Every row comes from one small tree of marks. The marks that hang from a mark follow it in brackets, in the order of their numbers. Every link used is in the known rows. Which tree was each row made from?
Known rows
Z187(Z633): [ 13  34  17   0   8  -6 -26  -2  -8   0 -19  23   0 -14  38   2  18  15
  30  27  15  34   4  -2 -13  48  -9 -59  -9 -15   1  -9 -13   6  40   6
   9   4 -20  -2  -2 -42  -2   7  -9  11   1   6 -16  -4  10]
Z652(Z305 Z633): [  8  23  12   0  -7  -2 -14 -14 -10 -26 -14  19  -5  -4  12 -12   2  11
  33   0  26  27   7   0  -8  40  -6 -33 -12 -11  13 -18 -10  25  30  -2
   8   8 -14   1  11 -27   3  10   3  14   0  11   3   4  18]
Z32(Z305(Z548(Z633))): [ 10  42   4   5  -5  12 -25   1 -10   8 -19  20  -9  -7  42   2  17  16
  29 -10  -9  34   6  15  -9  44  -6 -25  -1  -3 -17 -22 -22  43  41   5
  15   3 -11 -12   1 -48  -9  -5 -25  13  13  20 -10   5  14]
Z32(Z633(Z548)): [ 11  31  12   4 -10 -11 -51  -3  -6  -2 -18  14  -2 -16  40   2  17  15
  33  25  14  31   3   4  -6  49  11 -44  -4 -12  -2   5 -13  70  17  -1
 -25 -12 -14 -19   2 -40  -3   0  -4   4   9  -2  33   4  17]
Z187(Z510 Z633(Z652 Z705)): [ 25  22  10  -3  10  -6 -50   5  -7  14  -8  31   8 -16  23   5  15   6
  34  37  -3   9   7 -18  -5  53  -1 -65 -10 -19  -5 -14 -14 -35  33   5
  48   6 -28 -18 -10 -19   2   2  24   4  12   7  -9  -3  16]
Z705(Z633(Z187(Z510(Z718)) Z548(Z305) Z652)): [ 24  29 -10   0  -3  11 -60  -5  -7  29  -9  22   9 -13  11  -3  14   0
  46  60  -6 -11   9  -4  -6  44  10 -45   4  -1 -12  11  -1  44  22  -5
  28  -4 -27 -37   8   0   6  10  -4  -6  17 -32   5   3  22]
Z652(Z305 Z633(Z705)): [ 11  18  14  -2  -7 -10 -21 -14  -8 -19 -15  20  -2  -3  -3 -11   2  10
  32  -2  15  32   8  -3  -7  41  -3 -26 -12 -17  17 -18 -15 -15  19  -8
   1   4  -7  -4   5 -25   5   9  30  12   4   7  10   6  20]
Z510(Z187(Z633(Z548 Z652 Z705)) Z718): [ 25  22  15  -7   2   5 -35  -8   0  33 -38  13   3 -25  19  -4  14  10
  40  29 -18   2   2   3 -12  51   7 -58   3  -5 -20 -51 -23  -4  13  -1
 -15 -10 -12 -30   1 -19   2  -5  30   5  10   0   3   0  17]
Z305(Z548(Z633(Z652 Z705))): [ 15  43  10   1  -7 -13 -53 -12  -8  11 -16  27  -4   6  26   0  16   6
  26  -6 -25   7   6   0  -9  51   2 -34   3 -11 -13 -31 -23 -20  14 -10
   2   2 -13 -14  -5 -32  -8  -6  18  13  19  10  15  10  19]
Z633(Z187(Z510) Z548 Z652): [ 25  27   3   1  -1 -14 -62   5  -4  36 -11  27   8 -26   7  -1  11   0
  41  18   3 -11   6  -2  -1  54  24 -42   1  -5 -11 -12  -6   9  14  -9
  10 -10 -33 -24   6 -10   3   5  -7   1  20  -7  -2   4  17]
Z652(Z305(Z548) Z633): [  8  33  10   3  -2  -8 -16 -16  -7 -34 -17  24  -9   2  26 -15   1  12
  28 -12  -1  26   8   4  -8  42   0 -33  -8  -3  10 -22 -13  16  31  -5
  34   4 -15  -3  11 -32   0  10  -3  21  -2  10  10   7  20]
Z633(Z187): [ 17  31  14   2  -2 -15 -26  -3  -6  23 -21  22   1 -25   7  -1  13   7
  36  16  10  25   3   8 -13  50  -1 -30  -4 -15  -4   4  -9 -33  21 -10
 -41  -4  -9  -3   1 -43   0  11 -20   8  14  -4 -13  -4   9]
Z652(Z633): [ 10  26  19   1  -2  -4 -23 -20  -7  -5 -15  18  -3  -7  21  -5  15  12
  33   5  20  29   4  -7 -10  44 -11 -44  -5 -18  21 -10 -14  17  31  -3
 -25   4 -12  -3   4 -29  -1   7  -1  12  -1   6   3   0  13]
Z510(Z187(Z633(Z548 Z652(Z305))) Z718): [ 22  24   8  -5   0  15 -22  -4  -3   8 -38  13  -1 -22  26 -10   3  10
  41  23  -4  -5   4   8 -11  48   9 -56  -1   6 -26 -56 -17  40  20   6
   7  -3 -14 -25  12 -16   3  -4   7   8   6   4   0   0  19]
Z510(Z187(Z633) Z718): [ 21  26  17  -2   5  14  -4  -7  -2  14 -39  10  -3 -30  42  -2  15  17
  38  30  -6  26   1   7 -21  48 -19 -64  -2  -9 -18 -34 -21  -1  35  10
 -31   3  -9 -17   3 -35   3  -1  -9  13   0   9 -13 -11   9]
Z187(Z633(Z652 Z705)): [ 19  24  17  -4   5  -9 -44  -2  -7  15 -18  28   4  -8   9   3  14   7
  30  32   2   8   6 -10  -9  54   0 -52  -9 -17   1 -26 -17 -40  23  -1
  11   0 -16 -10  -9 -34  -4   5  29   3  10   2  -6   2  16]
Z705(Z305 Z633(Z548 Z652)): [ 14  24  -4   3 -11  19 -53 -16 -10  14   2  26   0   0  -5   0  19   6
  28  31  11  -8  10 -15  -9  45   3 -39 -10  -2   6  -5 -16  78  25  -2
  37  -9 -32 -29   7 -28  -2  11   0 -14   1   0  14   7  26]
Z652(Z633(Z187)): [ 15  23  18   2   3 -15 -24 -15  -5  10 -18  20   3 -19   7  -7  13   7
  38   7  13  24   4  -3 -10  45  -7 -35  -4 -16  16  -4  -5 -21  23 -10
 -33  -2  -9  -5   5 -23   4   2  -4  11   4   2   0   0  13]
Z548(Z305 Z633(Z187(Z510) Z652 Z705)): [ 22  39  -2  -2  -4   0 -63   9 -13  30  -7  25  10  -8   5   5  13  -5
  46   6  -9   0   8   0  -7  44  -1 -26   0 -14 -19 -16 -12 -30   9  -6
  11  14 -16 -24  -2  -3   2  -4  17   6  33 -11   2   7  20]
Z652(Z305(Z548) Z633(Z187)): [ 14  29   8   4   4 -17 -15 -10  -7 -20 -20  25  -3  -9  13 -17   0   6
  34 -11  -7  21   7   7  -6  41   5 -22  -7   0   5 -20  -5 -21  22 -12
  25  -1 -13  -6  13 -24   6   4  -6  20   2   5   4   6  19]
Z705(Z305(Z548)): [ 10  42   5   7  -6   7 -27  -7  -9  -1  -9  28 -11  -7  24  -4  19  14
  21  10  -9  29   5   8 -16  45  -3 -32  -9  -4   0 -22 -25  19  34  -3
  32   0 -21 -10   3 -57  -7  18 -27  12   3  16  -2   0  15]
Z705(Z305): [ 11  32   8   4 -10  14 -25  -5 -11   8  -8  23  -7 -13   8   0  19  14
  26  18  18  29   6   2 -16  44  -9 -33 -15 -12   3 -16 -22  27  33   0
   5   4 -16  -8   2 -53  -4  18 -20   5   6  17  -6  -3  14]
Z633(Z187(Z510) Z652): [ 27  25   4   2   0  -6 -45   5  -5  26  -9  29   6 -26   4   0  10  -1
  41  25   5  -5   6  -6  -6  54   3 -40  -5 -12 -11  -7  -8 -37  22  -5
  -6   1 -19 -14  -1 -19   1   7 -13   2  22  -2 -10  -2  14]
Z705(Z633(Z187 Z652)): [ 22  20   4   3  -2  -3 -41 -13  -8  17 -12  25   5 -11  -9   1  14   1
  35  33   6  -4   8 -14 -10  50  -7 -36  -6 -12   0  19  -7 -20  21  -8
 -17  -5 -14 -15   0 -24   1   6  -5  -9   9 -14   3   2  18]

Write each row's tree
[ 17  29   4   1 -10   3 -46  -9  -8  14  -8  32  -5   2  -4  -1  16   5
  22  14 -19   1   6  -2 -12  52   6 -25 -10  -7  -1 -40 -27 -37  17 -10
  24  -5 -14 -17  -6 -46  -9  17  17   2  17   9  13   6  22]
Z633(Z652 Z705(Z305(Z548)))
[ 20  31   9  -1   9   2 -31   0  -3  11 -19  21   4 -23  60   3  17  15
  39  69   1  31   4  -6 -13  45 -14 -80  -3 -15 -10  -9  -8  14  47  14
  30   9 -23 -20  -3 -24   6   3 -11  11  11  14 -15 -12  11]
Z187(Z510(Z718) Z633)
[ 24  19   3  -1   8   6 -51   7  -9  17   1  33   6 -14  16   4  18   5
  34  41  -3   8   9 -19  -7  48  -6 -60 -17 -14  -2 -26 -16 -21  34   8
  73   7 -30 -26  -7 -21   3   3  19  -2  11  20  -5  -2  20]
Z187(Z510 Z633(Z652 Z705(Z305)))
[ 22  20   3  -4  -8 -21 -53   2  -7  27 -19  25   7 -15 -30  -8  -1  -2
  37  10  -1  -9   8   8  -1  53  34 -13  -6  -5  -9 -28 -11 -34  -7 -22
   7 -17 -15 -19   6 -19   2   8  31  -1  23 -13   8  13  24]
Z633(Z187 Z548 Z652(Z305) Z705)
[ 24  25  -3  -2  -9  -6 -51   2  -8  24 -15  22  10 -16   5  -1   3  -2
  46  35  -9  -3   9  -3  -7  46  -2 -34  -1 -13 -27 -30  -5 -43   6  -7
   2   9  -9 -31   0  -5  12 -11  27   4  38  17   9   3  23]
Z548(Z633(Z187(Z510(Z718)) Z652(Z305) Z705))
[ 15  29   8  -3   3  -5 -45   4 -10  -3 -15  26   3  -6  21  -4   3   7
  34  19  16  -1   8  -1  -2  50  20 -50  -8   0  -6 -34  -8  46  24   3
  51  -3 -30 -12   8 -27  -1   2   9   5   4   2  -4   9  21]
Z187(Z633(Z548 Z652(Z305)))
[ 20  42  -3   1  -3  10 -58  11 -13  20  -5  24   7  -8  20   3  13  -4
  47   6   3  -5   8   1  -8  44  -4 -33   1  -8 -21 -16  -9   9  18   1
   9  19 -20 -20   4  -6   0  -4 -11   8  25  -6  -3   5  18]
Z548(Z305 Z633(Z187(Z510) Z652))
[ 20  30   1   2  -5 -10 -30   0  -6   2 -15  31  -3  -9  -2  -9  -2  -1
  33   5  -8 -10   7  12  -7  53  14 -17  -7   3 -16 -26  -8 -43  14 -12
  13  -3 -12  -7   6 -33  -3  12 -10   8  20  -3   1   8  19]
Z633(Z187 Z652(Z305(Z548)))
[ 25  25   7  -6   6  -6 -63   1  -2  30 -19  25  10 -18  37   3  15   8
  40  68 -12   1   5 -10  -4  49  14 -74   3 -10  -9 -31  -9   9  23   3
  45  -5 -30 -36  -4  -8   5  -1  32   3  19   3  -1   0  20]
Z187(Z510(Z718) Z633(Z548 Z652 Z705))
[ 14  36   7  -5 -13   2 -63  -3 -10  24 -13  23   1   1  -3   0  12   3
  32   9   4  -2   5   9  -5  50  29 -23  -1  -9  -2 -28 -24  22   6 -12
   4  -7 -22 -17   1 -26 -10  21  28   4  20 -30   8  13  21]
Z633(Z548(Z305) Z652 Z705)
[ 24  39   2   3   1 -20 -59  -1  -6  24 -13  30   3 -10  25   0  14   1
  34   2 -36   2   7  -2  -5  50   1 -36   5 -10 -21 -18 -14 -52  13 -12
  19   1 -19 -23  -4 -16   1 -10  10  13  27  10  10   6  19]
Z305(Z548(Z633(Z187(Z510) Z652 Z705)))
[ 23  27   1   0  -5 -20 -37   0  -6  12 -20  32   1  -9 -18  -8  -2  -2
  31   5 -22  -4   7   9  -6  53  18 -10  -9  -3 -12 -29 -14 -87   3 -21
  15  -8  -9 -13   0 -30   0  13  21   7  24  -8   8  10  22]
Z633(Z187 Z652(Z305(Z548)) Z705)
[  7  25  11  -1  -6  -9 -29 -13  -9 -18 -15  17  -2  -4  12 -14   1  11
  34  -7  25  22   7   2  -3  40  14 -34  -7  -5  13 -22  -9  68  23  -5
  22  -3 -24  -8  16 -17   4   7   8  14  -3   5   9  10  20]
Z652(Z305 Z633(Z548))
[ 24  24   9  -3   6  -3 -16  -3  -4  -4 -29  25  -5 -13  11  -7   3   8
  29 -19 -24   5   6   4 -10  53   2 -41  -9  -1 -20 -45 -28 -45  22  -1
  32   0 -15 -12   2 -31  -2   1  19  15   0   2  -3   4  18]
Z510(Z187(Z633(Z652(Z305(Z548)) Z705)))
[ 22  22   4   2   4  -7 -36 -12  -2  19 -13  26   3 -20  14 -10  18   6
  38  36 -30  26   6  -6 -11  39  -9 -38  -4  -9   9 -21  -7 -48  22 -13
  31  -3 -15 -33   1 -15  12   2  14  10  15  18  10  -4  20]
Z652(Z633(Z187(Z510(Z718)) Z705(Z305(Z548))))
[ 25  25  -1  -3   7  -3 -41   3  -3   1 -17  31   2  -9  40  -3   4   7
  35  60 -26   3   8  -4  -7  47   4 -61  -7  -4 -18 -37 -11 -33  31   4
  77   5 -20 -29  -4 -20   5   5  25  11  21  11  -1  -1  22]
Z187(Z510(Z718) Z633(Z652(Z305(Z548)) Z705))
[ 14  30  13  -3   2 -15 -47  -9  -7  21 -19  19   6 -12  -6 -10  14   3
  40   1   0  23   5   6  -4  41  16 -21   0 -12  17 -10  -9  -3   6 -20
  -4  -9 -15 -18   7 -10   4   9  24  10   8 -24   6   9  18]
Z652(Z633(Z187 Z548(Z305) Z705))
[ 16  21  17  -2   2 -30 -47 -14  -4  26 -24  18   8 -19  -7 -10  14   6
  38   5   0  23   5  -2  -4  45  13 -30   1 -16  19  -8  -9 -20   5 -21
 -19 -16 -17 -18   5 -13   7   0  27   7   7  -7  10   6  18]
Z652(Z633(Z187 Z548 Z705))
[ 11  27  13   2  -2  -4 -33 -21  -7  -3  -9  25  -5  -1  10  -8  18  11
  25   2 -12  32   7  -5 -12  42  -7 -32  -9 -14  21 -24 -21 -15  25 -11
  22  -1 -16 -15   0 -33   0   9  17  11   2  16  16   4  20]
Z652(Z633(Z705(Z305(Z548))))
[ 16  34   6   0   6  -3 -30   0  -8 -17 -15  31  -4   2  30  -5   3   8
  29  16  -3   1   7  -1  -7  51   4 -49 -11   1 -10 -35 -12  -3  33   4
  57   5 -21  -6   3 -37  -5   6  -1  12   5   6  -4   6  20]
Z187(Z633(Z652(Z305(Z548))))
[ 28  22   2  -3  -5 -16 -67   0   0  52 -22  23  11 -30  -1  -2  11  -1
  44  55 -17  -9   5   1  -3  53  25 -40   4  -9 -15 -22  -6 -32   2 -15
  -4 -16 -19 -38  -1  -4   8   4  27  -2  33  -8   5   2  20]
Z633(Z187(Z510(Z718)) Z548 Z652 Z705)
[ 27  18  -4  -4  -8 -14 -56   5  -3  34 -18  25  11 -25 -10  -7  -1  -1
  45  46 -11 -11   8   6  -2  49  30 -31  -2  -3 -19 -27  -4 -25   1 -16
  25 -12 -19 -36   5  -5  12   8  29   1  34  -5   8   6  24]
Z633(Z187(Z510(Z718)) Z548 Z652(Z305) Z705)
[ 11  45  11  -3   7   0 -44   4 -11   7 -17  20   0  -6  41  -1  17  13
  33  20  12  29   5   7  -8  42  13 -52  -3  -6   0 -14 -14  65  33   4
  39   0 -31 -10   6 -34  -4  11  -8  13  -1 -18 -14   4  14]
Z187(Z633(Z548(Z305)))
[ 19  42   1   0  -2  -5 -51   8 -13  28 -11  21   8 -13  18   3  16   2
  44   6  -9  28   8   6 -10  39  -3 -28  -1 -19 -16   0 -13 -21  16  -7
   7  15 -17 -19  -1 -14   6  -1   6  13  26  -9  -6   2  15]
Z548(Z305 Z633(Z187(Z510) Z705))
[ 18  28   5   0  -5 -15 -51   1  -8  43 -18  23   5 -25 -20  -4  18   6
  33  16  -7  24   6   7  -9  45  19 -20  -7 -11   1 -14 -16 -15   4 -20
   4 -19 -21 -25   4 -37   5  11  11  -2  15   1   1   3  18]
Z633(Z187 Z548 Z705(Z305))
[ 23  30  10  -8   1  15 -36  -5  -3  29 -35  13   1 -18  21  -5  13   7
  41  26 -18  -1   3  11 -13  48   8 -49   4  -1 -20 -52 -23   9  13   0
  -3  -3 -11 -31   3 -14   0   3  27   9  11 -18  -1   2  18]
Z510(Z187(Z633(Z548(Z305) Z652 Z705)) Z718)
[ 23  28   6   2  -1  -7 -30   0  -2  29 -21  20   5 -36  26   0  14   8
  43  56  -2  25   3   4 -13  47  -6 -48  -1 -14 -14   1  -4 -28  28  -2
 -25   1 -11 -19   0 -28   9   9 -21   8  23   3 -13 -12  10]
Z633(Z187(Z510(Z718)))
[ 21  13   6   0   3 -19 -25  -3  -6  -2 -13  24   6 -20  -6 -12   0   3
  42   4   5  26   9  -6  -4  40  -1 -26 -14 -16   8  -5  -5 -51  19 -10
  24   3 -15 -14   5  -6  16   4  23  11  10   6   2   2  19]
Z652(Z305 Z633(Z187(Z510) Z705))
[ 20  17   6   0   4 -15 -53  -7  -6  26  -7  24   9 -24  -6  -9  17   5
  40  10  -5  23   8 -10  -3  39   9 -35  -6 -13  16 -10  -7  -2  14 -14
  37  -9 -28 -31   7  -5  13  -1  19   4   7  10   8   3  21]
Z652(Z633(Z187(Z510) Z548 Z705(Z305)))
[ 19  19   2   5  -9   9 -44   4  -7   5 -18  26  -6  -8  20   4  13   9
  33  21 -18  15   5   8  -4  54   6 -18 -11  -2 -11 -18 -21  -5  20   1
   5 -12   4 -26 -10 -47 -10  -2  16  -5  24   5  32   9  22]
Z32(Z305(Z548) Z633(Z652 Z705))
[ 25  17 -11   1  -4  -1 -50  -5  -4  16 -11  24   9 -16   3  -6   3   1
  44  56  -1 -14  11  -7  -4  45  13 -46  -3   0 -15   7   2  34  20  -5
  41  -8 -28 -36  11  -1  13   4   2  -7  16 -11   8   3  26]
Z705(Z633(Z187(Z510(Z718)) Z548 Z652(Z305)))
